Known rows, with every way that one mark hangs from another:
{minom {kufe nurugug tusa}}: [-0.94,0.74,0.25,0.33,-0.46,-0.91,-0.76,0.04,0.72,-1.84,0.16,-0.77,0.41,-0.64,-0.77,0.21,-0.27,0.93,0.86,-1.61,-0.04,-2.01,0.35,-0.40,0.87,-0.35,-0.30,0.12,1.38]
{minom {kufe bomamu nurugug}}: [-0.93,0.67,1.42,0.17,-0.83,-0.07,-0.68,0.61,0.52,-2.25,0.25,-0.26,0.79,-0.91,-0.54,0.43,-0.22,1.50,1.29,-1.55,0.10,-2.27,0.07,-0.56,0.45,-0.15,0.27,0.29,0.96]
{nekam {kufe bomamu {minom papozov} tedarel tusa} mumug}: [-3.03,1.47,0.83,-1.07,-1.18,-1.19,0.27,4.72,1.32,-1.68,1.00,-0.95,-0.74,0.21,-1.47,0.19,-0.69,1.12,2.91,-3.10,-0.02,-0.82,1.52,0.06,0.16,-1.42,-2.03,0.72,5.31]
{boze {bomamu {kufe {minom papozov} nekam tusa} {mepap nurugug}}}: [-0.67,0.73,1.21,-1.17,-0.75,-0.99,1.20,1.11,0.83,0.21,0.19,-0.37,0.34,-1.18,-2.08,-0.65,-1.03,-0.82,0.94,-1.75,0.44,-1.44,-2.34,-0.52,-0.37,-1.62,-0.72,-0.57,2.52]
{kufe bomamu {minom papozov} nekam {nurugug boze mepap} tusa}: [-5.99,2.25,1.98,-0.49,-0.95,-0.80,-0.12,5.31,1.65,-2.11,-1.39,-3.20,1.49,-2.87,-1.96,-1.53,-0.96,2.11,5.47,-5.31,-2.14,-3.44,-2.24,-0.95,-0.99,0.49,-1.91,1.34,4.80]
{nurugug boze {kufe tedarel} {mepap bomamu}}: [-2.11,-0.26,2.19,0.19,0.76,-0.64,0.04,2.92,-0.01,1.47,-0.76,-1.42,0.80,0.02,-0.70,-2.99,0.01,2.65,0.65,-0.42,-0.38,-4.17,-1.08,0.19,-3.31,-1.49,0.72,0.23,1.33]
{boze {bomamu {kufe {minom papozov} nekam tedarel} {mepap nurugug}}}: [-0.53,0.75,1.53,-1.10,-0.93,-0.65,1.19,0.34,0.98,-0.11,0.79,-0.17,0.45,-1.37,-1.89,-0.37,-1.33,-0.52,1.13,-1.40,0.49,-2.21,-2.43,-0.55,-0.76,-1.63,-0.58,-0.54,2.43]
{mepap bomamu {nurugug kufe}}: [1.21,-0.22,1.41,0.63,-0.54,0.23,0.34,5.61,-0.59,0.83,-0.19,1.79,-1.66,-0.21,-0.95,-1.39,-0.50,0.30,-0.65,0.00,-0.47,0.52,0.25,-0.14,-2.38,-1.32,-1.52,0.14,-0.17]
{vonu tedarel}: [0.75,0.39,0.47,-0.47,-0.07,1.27,0.05,-1.02,0.31,0.14,0.32,0.68,-0.47,0.02,-0.93,0.23,-0.77,0.43,-0.36,0.57,-0.24,2.25,-0.73,-0.45,-0.03,0.06,0.82,0.14,0.01]
{bomamu boze {kufe nekam}}: [-1.56,-0.59,1.15,-0.30,-0.29,-0.98,2.29,-2.90,0.66,0.11,0.55,-1.11,0.72,-1.11,-0.96,-0.89,-0.29,-0.16,0.16,-0.32,0.73,-2.20,-1.13,0.08,0.89,-2.07,0.61,-0.68,1.39]
{papozov {minom {kufe {nurugug mepap} tusa}}}: [-1.33,0.98,0.98,-0.16,0.55,-1.33,-0.66,1.20,0.92,-1.09,-0.37,-0.70,0.31,0.06,0.28,0.62,0.04,1.11,0.32,-1.38,-0.14,-1.78,0.93,-0.92,1.21,-0.61,-0.20,0.29,1.14]
{mepap {nurugug boze}}: [-0.51,-0.05,0.69,0.32,-0.01,0.22,0.20,2.39,-0.46,0.33,-0.44,0.54,-0.27,0.38,-0.25,-1.32,-0.33,0.29,-0.82,0.04,-0.70,-0.49,0.02,-0.20,-2.12,-1.09,-0.70,0.36,-0.01]
{papozov {minom {kufe bomamu {nurugug boze}}}}: [-1.59,0.73,1.95,-0.32,0.28,-0.75,-0.24,1.91,0.77,-1.78,-0.55,-0.34,0.70,-0.01,0.53,0.88,-0.04,1.57,0.74,-1.57,-0.08,-2.07,1.06,-0.96,0.70,-0.60,-0.03,0.48,0.68]
{kufe {bomamu boze} minom {nekam mumug} nurugug tedarel tusa}: [-7.46,2.23,1.36,-0.64,-2.58,-1.24,1.49,4.52,2.47,-3.20,0.25,-2.30,0.12,-3.29,-2.49,0.62,-1.82,0.93,6.67,-4.67,-1.89,-2.26,0.21,-0.91,0.95,-0.04,-2.86,0.69,6.52]
{kufe {bomamu boze} {nekam mumug} nurugug tedarel tusa}: [-6.91,1.68,0.84,-0.57,-2.33,-1.42,1.57,4.05,2.10,-2.81,0.12,-1.68,-0.25,-3.25,-2.17,0.40,-1.67,1.06,5.04,-3.10,-1.14,-2.20,0.36,-0.91,1.25,0.04,-2.17,0.69,5.49]
{papozov {minom {kufe {bomamu boze {mepap nurugug}} nekam tedarel}}}: [-1.01,0.97,1.99,0.09,-0.01,-0.15,0.46,1.36,1.06,-1.64,0.05,-0.34,0.42,-0.92,-0.17,1.01,-0.57,1.16,0.85,-1.33,0.08,-2.43,0.70,-1.01,1.28,-1.62,-0.43,0.06,1.36]
{bomamu boze {kufe minom {nekam mumug} tusa} {mepap nurugug}}: [-1.92,0.40,1.56,-0.24,-0.98,-1.65,2.75,-0.96,0.99,1.41,0.98,-1.69,0.26,-1.18,-2.42,-1.81,-0.63,-0.98,0.81,-1.50,0.38,-2.61,-0.67,-0.05,1.34,-3.45,-0.19,-0.98,4.10]
{papozov minom}: [-0.51,0.39,0.72,-0.36,0.69,-0.63,0.11,1.31,0.45,-0.25,-0.41,0.12,-0.12,0.48,0.85,0.91,0.08,0.23,-0.15,-0.34,-0.09,0.06,0.98,-0.63,0.82,-0.28,-0.35,0.20,-0.02]
{minom {kufe tedarel tusa} papozov}: [1.36,1.59,0.51,0.92,-0.06,0.20,-1.08,-0.63,1.26,-3.06,0.96,-1.36,0.92,-1.06,-0.94,0.31,-0.71,1.73,1.14,-2.51,0.78,-3.14,-0.43,-0.60,0.85,-1.18,-0.67,0.45,1.79]
{papozov {minom {kufe tusa}}}: [-0.20,0.74,0.85,0.05,0.71,-0.74,-0.40,0.97,0.77,-1.33,-0.40,-0.37,0.14,0.37,0.38,1.10,0.06,0.81,-0.05,-1.21,0.16,-0.98,1.28,-0.74,1.45,-0.95,-0.36,0.09,0.58]
{boze {bomamu {kufe {minom papozov} nurugug tusa}}}: [-1.92,0.66,0.88,-1.50,-0.83,-1.48,0.71,0.88,1.03,-0.91,0.17,-0.41,0.62,-0.80,-1.41,0.04,-0.87,-0.37,1.57,-2.14,0.30,-1.02,-1.71,-0.60,-0.49,-0.48,-0.63,-0.16,2.33]
{minom {kufe bomamu {nurugug boze mepap} tedarel tusa} papozov}: [-1.90,1.92,1.70,0.44,-0.50,-0.22,-1.17,1.18,1.47,-3.25,0.23,-2.20,1.89,-1.79,-1.26,-0.69,-0.76,3.04,2.54,-3.51,0.14,-4.94,-1.00,-1.01,-0.20,-0.78,-0.14,1.04,3.13]
{minom {kufe nekam tedarel tusa} papozov}: [0.91,1.79,0.65,0.91,-0.18,0.14,-0.85,0.09,1.49,-3.41,0.76,-1.60,0.61,-1.85,-1.29,0.27,-1.06,1.80,1.88,-2.96,0.37,-3.47,-1.06,-0.61,0.97,-1.10,-1.40,0.53,2.06]
{minom {kufe bomamu {nurugug boze mepap} tusa} papozov}: [-1.12,1.67,1.76,0.27,-0.17,-0.42,-1.20,1.56,0.96,-2.58,-0.22,-1.99,1.74,-1.27,-1.06,-1.07,-0.27,2.73,1.76,-3.45,0.28,-4.14,-1.00,-0.85,-0.06,-0.74,0.14,1.00,2.31]
{boze {bomamu {kufe nekam tedarel tusa} mepap}}: [-1.68,0.28,0.64,-1.33,-0.75,-1.14,1.45,-0.45,1.05,0.09,0.16,-0.59,0.55,-1.41,-1.89,-0.07,-1.04,-0.57,1.01,-0.76,0.77,-1.97,-2.03,-0.38,0.19,-1.22,-0.01,-0.82,2.57]
{mepap bomamu {nurugug boze {kufe nekam tedarel tusa}}}: [-1.19,0.04,1.51,0.68,-0.53,0.07,0.85,6.72,0.02,0.06,-0.94,0.56,-1.23,-0.99,-1.62,-1.88,-1.05,1.10,0.70,-1.03,-1.18,-1.21,-0.09,-0.21,-3.05,-1.74,-2.31,0.38,1.31]
{kufe {bomamu boze mepap} minom nurugug tedarel tusa}: [-6.51,1.65,1.21,-0.37,-2.13,-0.65,1.36,1.74,2.12,-1.64,0.29,-2.49,1.95,-2.96,-2.14,0.23,-1.27,0.59,5.35,-3.57,-1.09,-3.05,0.02,-0.92,1.02,-0.33,-0.86,0.12,5.78]

Rows:
[-2.91,0.58,1.29,-0.56,-1.27,-0.48,0.39,1.70,0.51,-0.25,0.03,-0.45,0.94,-1.66,-0.75,-0.26,-0.35,0.56,2.03,-1.04,-0.21,-1.72,-0.44,-0.64,0.48,0.64,0.49,0.28,1.92] -> {kufe {bomamu mepap} nurugug}
[-0.56,0.40,1.59,0.23,-0.21,-0.69,0.77,1.86,0.14,1.43,0.59,-0.60,0.01,-0.19,-1.11,-1.85,-0.51,0.29,0.56,-0.41,-0.24,-2.70,-0.50,0.00,-0.85,-1.79,-0.31,-0.21,1.85] -> {bomamu {mepap {nurugug boze {kufe minom {nekam mumug} tedarel}}}}
[-0.95,0.72,1.62,0.22,-0.37,-0.81,1.32,0.05,0.96,0.62,0.33,-1.83,0.90,-1.33,-2.13,-2.18,-0.74,-0.08,0.99,-2.07,-0.14,-3.49,-2.19,-0.26,-0.28,-2.45,-0.65,-0.35,3.23] -> {bomamu {kufe {minom papozov} nekam tusa} {mepap {nurugug boze}}}
[-4.03,2.14,1.59,0.10,-1.46,0.42,1.49,2.08,2.26,-2.34,0.10,-3.06,1.64,-3.68,-2.57,0.07,-1.52,0.93,5.53,-4.52,-0.75,-3.33,-1.40,-0.80,1.30,-1.17,-1.76,0.23,5.53] -> {kufe {bomamu boze mepap} {minom papozov} nekam tedarel tusa}
[-0.48,0.89,0.93,0.05,0.62,-0.75,-0.23,1.48,0.93,-1.59,-0.56,-0.55,-0.08,-0.20,0.12,1.09,-0.18,0.85,0.48,-1.53,-0.12,-1.22,0.82,-0.75,1.56,-0.89,-0.88,0.14,0.77] -> {papozov {minom {kufe nekam tusa}}}
[-3.18,2.06,0.93,0.31,-1.27,0.89,-0.10,2.85,1.90,-3.20,0.12,-1.96,1.28,-2.14,-1.66,0.72,-1.16,1.23,4.80,-4.09,-0.98,-1.58,-0.60,-0.91,-0.11,-0.01,-1.86,0.71,4.40] -> {kufe bomamu {minom papozov} tedarel tusa}
[-2.51,0.51,-0.44,-1.02,-0.70,-1.88,0.43,3.00,0.81,-0.35,0.96,-0.29,-1.51,0.96,-1.00,0.01,-0.44,0.47,0.79,-0.87,0.31,-0.33,2.10,0.46,0.41,-1.48,-1.49,0.28,3.99] -> {nekam {kufe tedarel tusa} mumug}
[-2.18,0.81,2.50,0.20,0.27,-1.18,0.47,3.24,0.94,-0.97,0.47,-1.97,0.52,-0.29,-0.86,-1.78,-0.82,2.12,3.18,-2.64,-0.74,-4.31,-1.15,0.07,-1.91,-1.37,-1.40,0.58,2.52] -> {nurugug boze {kufe {minom papozov} {nekam mumug} tedarel}}
[-1.33,0.07,1.19,-0.50,-1.21,-0.59,1.30,2.38,0.67,-0.55,-0.13,0.07,-0.84,-1.40,-1.36,-0.54,-0.85,0.73,1.00,-1.11,-0.21,-1.45,-0.03,-0.06,-0.95,-0.98,-1.04,0.13,1.83] -> {mepap {bomamu {kufe {nekam mumug} {nurugug boze} tedarel}}}
[-4.63,1.19,1.60,-1.28,-0.58,-1.42,0.16,2.99,0.90,-0.37,-0.91,-1.88,0.80,-1.55,-1.17,-1.21,-0.88,0.98,3.44,-3.10,-1.88,-2.98,-2.12,-0.39,-1.77,0.35,-1.24,0.57,2.76] -> {kufe minom nekam {nurugug {boze bomamu} mepap}}
[-0.90,0.70,1.66,-0.79,0.48,-1.33,0.00,1.07,0.70,-0.83,-0.31,-0.29,0.67,0.22,0.36,0.72,-0.15,0.97,0.05,-1.23,0.33,-2.33,0.78,-0.85,0.88,-1.02,0.20,0.09,0.59] -> {papozov {minom {kufe {nurugug {boze {bomamu mepap}}}}}}
[-2.80,0.66,1.02,-1.74,-0.93,-2.49,0.50,3.89,0.40,0.90,0.85,-0.38,-1.21,0.95,-0.89,-0.96,-0.07,0.61,1.07,-1.78,-0.11,-0.72,1.75,0.52,-0.24,-1.42,-0.96,0.43,3.85] -> {nekam {kufe minom {nurugug {mepap {bomamu boze}}}} mumug}
[-5.36,0.88,0.54,-0.94,-1.36,-1.05,0.24,3.70,1.42,-1.66,0.33,-1.04,0.49,-0.97,-1.29,0.32,-0.88,0.98,3.55,-2.63,-0.97,-1.53,0.51,-0.21,-0.42,-0.23,-1.75,0.56,4.75] -> {nekam {kufe bomamu minom nurugug tedarel tusa}}
[-0.38,-0.01,1.04,-0.54,-1.14,-0.71,1.13,2.51,0.37,-0.13,-0.11,0.50,-1.22,-1.19,-1.25,-0.45,-0.56,0.20,0.49,-0.93,-0.04,-0.33,-0.04,-0.04,-0.40,-0.73,-0.97,0.03,1.21] -> {mepap {bomamu {kufe {nekam mumug} nurugug}}}
[-1.63,1.33,1.42,-0.05,-0.06,-0.58,-0.06,2.47,1.38,-2.52,-0.24,-0.61,-0.21,-0.62,-0.26,1.49,-0.54,1.38,1.62,-2.01,-0.18,-1.62,1.21,-0.98,1.55,-0.96,-1.13,0.34,2.07] -> {papozov {minom {kufe bomamu {nekam mumug} tedarel tusa}}}
[-2.57,0.85,1.55,0.49,-0.09,-0.70,-0.16,4.12,0.98,0.42,-0.37,-1.84,-0.13,-1.52,-1.85,-1.90,-0.61,1.65,3.02,-2.14,-1.31,-2.89,-1.65,-0.08,-1.77,-0.82,-1.33,0.07,3.23] -> {nurugug {kufe minom nekam tedarel tusa} {mepap bomamu}}
[-2.01,0.74,0.77,-0.26,-0.11,-1.21,-0.75,0.57,0.59,-1.16,-0.54,-1.32,1.01,-0.41,-0.96,-0.73,-0.17,1.53,0.72,-1.82,-0.06,-3.11,-0.35,-0.42,-0.33,-0.75,0.32,0.18,1.78] -> {minom {kufe {nurugug {boze bomamu} mepap} tusa}}
[-2.57,-0.32,1.90,-0.56,0.42,-1.17,0.71,2.30,0.35,-0.09,-0.24,-0.73,1.04,0.25,-0.57,-1.39,-0.63,1.55,1.39,-0.64,0.07,-3.46,-1.19,-0.04,-2.60,-1.18,0.02,-0.02,1.15] -> {nurugug {boze bomamu} {kufe tedarel}}
[-1.68,0.84,1.93,-0.34,0.26,-0.87,-0.15,1.10,0.80,-1.24,-0.26,-0.54,0.77,-0.24,0.39,0.69,0.06,1.44,0.57,-1.40,0.12,-2.14,0.91,-1.00,1.20,-0.84,0.44,0.30,0.98] -> {papozov {minom {kufe {bomamu boze} {nurugug mepap}}}}
[-2.18,0.33,0.62,-0.57,-0.61,-1.05,0.08,1.36,0.20,0.74,-0.25,-0.44,0.13,-1.00,-0.51,-1.09,-0.16,0.64,0.62,-0.63,-0.44,-1.28,-0.21,-0.28,-0.53,0.19,0.25,0.33,1.20] -> {kufe {nurugug {mepap {bomamu boze}}}}
[-1.00,0.60,1.39,-0.38,-0.37,-0.91,-0.05,0.38,0.58,-1.42,-0.11,-0.84,0.75,-1.11,-0.91,-0.30,-0.60,1.24,1.05,-1.72,0.04,-3.59,-0.83,-0.30,0.16,-0.83,-0.10,0.03,1.07] -> {minom {kufe nekam {nurugug {boze {bomamu mepap}}}}}
[-0.89,0.99,1.45,0.26,-0.88,-0.32,0.61,1.56,0.72,-1.48,0.05,-0.99,-0.01,-1.28,-1.81,-0.21,-0.43,0.95,1.27,-2.03,0.37,-2.25,0.44,-0.36,1.63,-2.02,-0.37,-0.17,2.63] -> {minom {kufe {bomamu boze {mepap nurugug}} {nekam mumug} tusa}}
[-2.09,1.49,1.08,-0.21,0.07,-1.58,-0.41,1.88,1.45,-1.81,0.01,-0.94,-0.26,-0.58,-0.18,0.88,-0.56,1.36,1.35,-1.84,-0.42,-2.41,0.92,-0.98,1.37,-0.68,-1.03,0.42,2.22] -> {papozov {minom {kufe {nekam mumug} {nurugug mepap} tedarel tusa}}}
[-3.81,1.29,1.03,-0.38,-1.34,-0.57,0.07,1.32,1.31,-0.61,0.50,-1.40,0.72,-1.79,-1.11,-0.31,-1.00,0.95,3.30,-2.29,-1.39,-2.56,-0.35,-0.50,-1.08,0.09,-0.86,0.38,3.40] -> {kufe minom {nurugug {mepap {bomamu boze}}} tedarel}
[1.02,0.70,0.88,0.26,-0.26,-0.36,-0.40,0.23,0.39,-1.63,0.47,-0.33,-0.61,-0.28,-0.67,0.26,-0.25,0.98,0.37,-1.24,0.30,-1.75,0.27,0.00,0.95,-1.07,-0.50,-0.01,0.68] -> {minom {kufe {nekam mumug}}}
[-3.23,0.13,1.27,-0.57,-0.88,-2.11,2.41,-3.25,1.25,1.30,0.92,-2.38,1.90,-1.34,-1.80,-1.42,-0.27,-0.70,1.35,-1.52,0.65,-3.48,-0.75,-0.15,1.78,-2.28,1.12,-0.98,3.89] -> {bomamu boze {kufe minom nurugug tusa} mepap}
[-1.36,1.73,0.29,0.21,-0.35,-0.24,0.03,2.67,1.35,-1.78,-0.39,-1.99,0.12,-1.81,-1.51,-0.12,-0.89,0.22,3.48,-3.90,-1.24,-0.83,-1.40,-0.36,0.50,-0.07,-2.65,0.50,2.88] -> {kufe {minom papozov} nekam tusa}
[-3.41,0.70,2.64,0.30,0.31,-0.67,0.53,4.94,0.81,-1.21,-0.99,-2.36,1.26,-0.96,-1.28,-2.03,-0.44,2.19,3.77,-3.53,-1.07,-3.53,-1.71,-0.21,-1.70,-0.95,-1.31,0.64,2.67] -> {nurugug boze {kufe bomamu {minom papozov} nekam tusa}}
[-6.96,1.64,1.01,-0.30,-2.13,-0.50,1.01,2.55,2.13,-2.73,0.10,-2.13,1.51,-2.76,-1.83,0.67,-1.37,0.86,5.63,-3.83,-1.53,-2.17,0.23,-0.99,0.40,0.16,-1.56,0.48,5.41] -> {kufe {bomamu boze} minom nurugug tedarel tusa}
[-4.38,0.95,0.96,-0.25,-1.73,-0.03,0.11,1.97,1.25,-2.34,0.50,-0.41,0.76,-2.18,-0.74,0.73,-1.13,1.27,3.41,-1.40,-0.84,-2.04,-0.23,-0.91,-0.39,1.04,-0.63,0.69,2.68] -> {kufe bomamu nurugug tedarel}
